Each row was made from one walk, in order. Every step used is in the known rows, and no mark comes twice. Write each row's walk.
Known rows
fima maner bupo rolu: [ 0.08  0.16 -0.09 -0.03  0.05 -0.45 -0.03  0.02 -0.16  0.06 -0.03  0.09
  0.14  0.03  0.44  0.22  0.16 -0.11 -0.11 -0.02 -0.02]
vigus rolu fima maner bupo mavu: [-0.20 -0.13  0.01 -0.12  0.02  0.03 -0.06  0.20  0.12 -0.12  0.07 -0.01
  0.05 -0.12  0.20 -0.07  0.11 -0.04  0.09  0.12  0.03]
koro bupo rolu fima maner: [ 0.08 -0.01  0.03 -0.17  0.05 -0.45 -0.18  0.00  0.00 -0.03  0.00  0.24
  0.26  0.16  0.67  0.04 -0.08 -0.04 -0.13 -0.10 -0.03]
vigus rolu bupo: [-0.01  0.25  0.21  0.18  0.14  0.09  0.23 -0.01 -0.01 -0.01 -0.17  0.24
 -0.12  0.11 -0.16  0.06 -0.05 -0.07  0.04 -0.11 -0.24]
fura mavu vigus rolu fima: [-0.05 -0.19 -0.03  0.05 -0.37  0.31  0.19 -0.16  0.24 -0.04 -0.03 -0.12
 -0.12  0.00  0.00 -0.21 -0.04  0.26 -0.13  0.32 -0.01]
mavu fima maner: [ 0.10 -0.23  0.08  0.07 -0.04 -0.18  0.00  0.27 -0.11 -0.05  0.10  0.12
  0.07 -0.12  0.03  0.19 -0.04 -0.10 -0.01  0.00 -0.04]
maner bupo mavu vigus: [ 0.08  0.18 -0.13 -0.07  0.07  0.09 -0.09 -0.32 -0.03  0.16  0.00 -0.26
 -0.07  0.04 -0.39 -0.12 -0.02  0.04  0.03 -0.04  0.13]
vigus rolu fima: [ 0.02 -0.08  0.12  0.02  0.00  0.18  0.14  0.02  0.13 -0.06 -0.07  0.06
 -0.05  0.12  0.01 -0.07 -0.11 -0.01 -0.02  0.11 -0.13]
mavu vigus rolu bupo: [ 0.01  0.12  0.17  0.35  0.01  0.23  0.16 -0.18  0.00  0.07 -0.23  0.15
 -0.13  0.12 -0.31  0.04  0.03  0.08  0.01 -0.09 -0.05]
mavu vigus rolu: [ 0.06 -0.12  0.11  0.30 -0.08  0.17  0.20 -0.29 -0.02  0.06 -0.21  0.03
 -0.06  0.07 -0.43 -0.01  0.11  0.06 -0.01  0.07  0.06]
mavu vigus rolu bupo maner: [-0.23  0.03  0.16  0.42 -0.07  0.17  0.12  0.01  0.11  0.06 -0.30  0.23
  0.02  0.04 -0.55 -0.04  0.10  0.08 -0.02 -0.20 -0.25]
maner bupo mavu vigus rolu: [-0.08  0.06 -0.04  0.04 -0.07  0.21  0.04 -0.34  0.01  0.05 -0.10 -0.23
 -0.08 -0.02 -0.36 -0.11  0.13  0.03  0.06  0.02  0.10]
fura mavu fima maner bupo: [ 0.09  0.04 -0.10 -0.16 -0.27 -0.21  0.10  0.29  0.02 -0.04  0.26  0.00
 -0.09 -0.25  0.34  0.18  0.06 -0.01 -0.08  0.23 -0.13]
fura rolu bupo mavu vigus: [ 0.08  0.06 -0.07  0.05  0.21  0.30  0.02 -0.01  0.00 -0.01 -0.06 -0.01
 -0.08  0.11 -0.23 -0.20 -0.13  0.16  0.09 -0.15  0.08]
fura rolu: [ 0.32  0.04  0.01 -0.01  0.19  0.02  0.22  0.10 -0.05 -0.03 -0.02  0.15
 -0.07  0.13 -0.07 -0.02 -0.08 -0.01  0.02  0.07 -0.09]
koro bupo rolu: [ 0.18  0.32  0.03 -0.21  0.09 -0.42 -0.02 -0.33 -0.12  0.05 -0.11  0.14
  0.12  0.25  0.30  0.05 -0.14 -0.11 -0.12 -0.22 -0.14]
rolu fima maner bupo mavu: [-0.03 -0.02 -0.09 -0.23  0.17 -0.09 -0.18  0.22  0.11 -0.04  0.17 -0.05
  0.07 -0.05  0.17 -0.09 -0.03 -0.05  0.04  0.06  0.07]
fima maner: [ 0.17 -0.08  0.08  0.16  0.16 -0.31  0.09  0.12 -0.06  0.01  0.00  0.23
  0.10 -0.04 -0.10  0.12  0.06 -0.10 -0.01  0.06  0.01]
rolu fima maner bupo: [ 0.12  0.05 -0.04 -0.06  0.13 -0.13 -0.06  0.31  0.09  0.05  0.11  0.15
  0.03  0.05  0.23  0.09  0.06 -0.05 -0.04  0.15 -0.01]

Which walk is each row?
[-0.15 -0.16  0.00  0.20 -0.06  0.02  0.00 -0.15 -0.03  0.00 -0.07 -0.04
  0.03 -0.18 -0.22 -0.01  0.32  0.02  0.08  0.07  0.22]  fima maner bupo mavu vigus rolu
[-0.13 -0.10  0.07 -0.03  0.10 -0.06 -0.16  0.31 -0.10 -0.11  0.15  0.02
  0.07 -0.16  0.04  0.08 -0.19 -0.12  0.10 -0.24 -0.06]  rolu bupo mavu fima maner
[-0.03 -0.21  0.02 -0.08  0.13  0.09 -0.05  0.49 -0.09 -0.21  0.18  0.13
  0.03 -0.14  0.22  0.02 -0.15 -0.02  0.15 -0.17 -0.03]  fura rolu bupo mavu fima maner
[ 0.03  0.09 -0.06 -0.09  0.18 -0.26 -0.06  0.06 -0.06  0.01  0.10  0.01
  0.05 -0.15 -0.05  0.02  0.09 -0.12  0.08  0.00  0.05]  fima maner bupo mavu
[-0.05 -0.15 -0.15 -0.05  0.03  0.05 -0.25  0.06  0.11  0.07  0.12 -0.14
  0.08 -0.03  0.03 -0.12  0.06  0.10  0.02  0.07  0.26]  rolu fima maner bupo mavu vigus
[ 0.13  0.11  0.03 -0.12  0.11 -0.09 -0.10 -0.45  0.00  0.10 -0.04 -0.06
  0.05  0.09 -0.35 -0.19 -0.12  0.02  0.03 -0.17  0.13]  koro bupo mavu vigus
[-0.04 -0.16  0.01  0.23 -0.14  0.13  0.01  0.10  0.12  0.04 -0.06  0.10
 -0.01  0.02  0.11  0.05  0.27  0.12 -0.02  0.21  0.14]  mavu vigus rolu fima maner bupo
[ 0.06  0.26 -0.16 -0.29  0.01 -0.08 -0.11 -0.03  0.02  0.08 -0.01 -0.12
  0.02  0.29  0.48  0.02 -0.16 -0.03 -0.16 -0.04 -0.12]  maner bupo rolu fima
[ 0.13  0.02  0.00 -0.01 -0.04 -0.19 -0.03  0.30 -0.10  0.01  0.16  0.08
 -0.02 -0.09  0.14  0.27  0.07 -0.13 -0.01  0.03 -0.06]  mavu fima maner bupo
[ 0.02  0.13 -0.08 -0.36 -0.01  0.06 -0.11  0.00 -0.08  0.01  0.18 -0.30
 -0.09 -0.04 -0.07  0.01 -0.22 -0.14  0.06 -0.11 -0.12]  maner bupo mavu fima
[-0.02  0.15 -0.01  0.05  0.20  0.15 -0.10 -0.20 -0.03  0.09 -0.08 -0.08
 -0.05  0.08 -0.42 -0.15 -0.19  0.07  0.03 -0.21  0.07]  rolu bupo mavu vigus
[-0.16 -0.06 -0.07 -0.07 -0.09  0.36 -0.06 -0.19  0.13  0.03 -0.03 -0.27
 -0.09  0.06 -0.11 -0.20  0.02  0.09  0.03  0.07  0.11]  maner bupo mavu vigus rolu fima
[-0.11 -0.20  0.05  0.12 -0.05  0.21  0.06 -0.38 -0.03 -0.02 -0.15 -0.18
  0.01 -0.04 -0.48 -0.18  0.01  0.05  0.07 -0.01  0.12]  bupo mavu vigus rolu
[ 0.02 -0.02 -0.10  0.08  0.07 -0.10 -0.12 -0.08 -0.06  0.09  0.03 -0.09
  0.06 -0.11 -0.23 -0.01  0.17  0.02  0.04  0.03  0.23]  fima maner bupo mavu vigus
[-0.30 -0.22  0.20  0.05 -0.01  0.07 -0.01  0.26 -0.09 -0.22  0.04  0.06
  0.05 -0.23  0.09  0.08 -0.05 -0.12  0.15 -0.19 -0.09]  vigus rolu bupo mavu fima maner
[-0.07 -0.14 -0.07  0.12 -0.37  0.10  0.12  0.10  0.24 -0.03  0.05  0.00
 -0.07 -0.14  0.28 -0.03  0.26  0.24 -0.11  0.42  0.08]  fura mavu vigus rolu fima maner bupo
[-0.24 -0.02  0.15 -0.09  0.00  0.27  0.01  0.07 -0.07 -0.16  0.00 -0.09
 -0.08 -0.06 -0.09 -0.01 -0.24 -0.10  0.13 -0.25 -0.22]  vigus rolu bupo mavu fima
[ 0.12  0.36 -0.12 -0.18  0.06 -0.26  0.00 -0.20 -0.14  0.11 -0.08 -0.06
  0.00  0.20  0.25  0.12 -0.04 -0.10 -0.13 -0.09 -0.13]  maner bupo rolu
[-0.02 -0.22  0.07  0.17 -0.12  0.33  0.07 -0.16  0.13  0.02 -0.14 -0.03
 -0.05  0.15 -0.15 -0.11 -0.02  0.11 -0.07  0.13  0.07]  mavu vigus rolu fima
[-0.03  0.06 -0.18 -0.22 -0.38 -0.38 -0.01  0.16 -0.09 -0.07  0.21 -0.10
  0.04 -0.18  0.74  0.21  0.04  0.00 -0.18  0.11 -0.12]  fura mavu fima maner bupo rolu
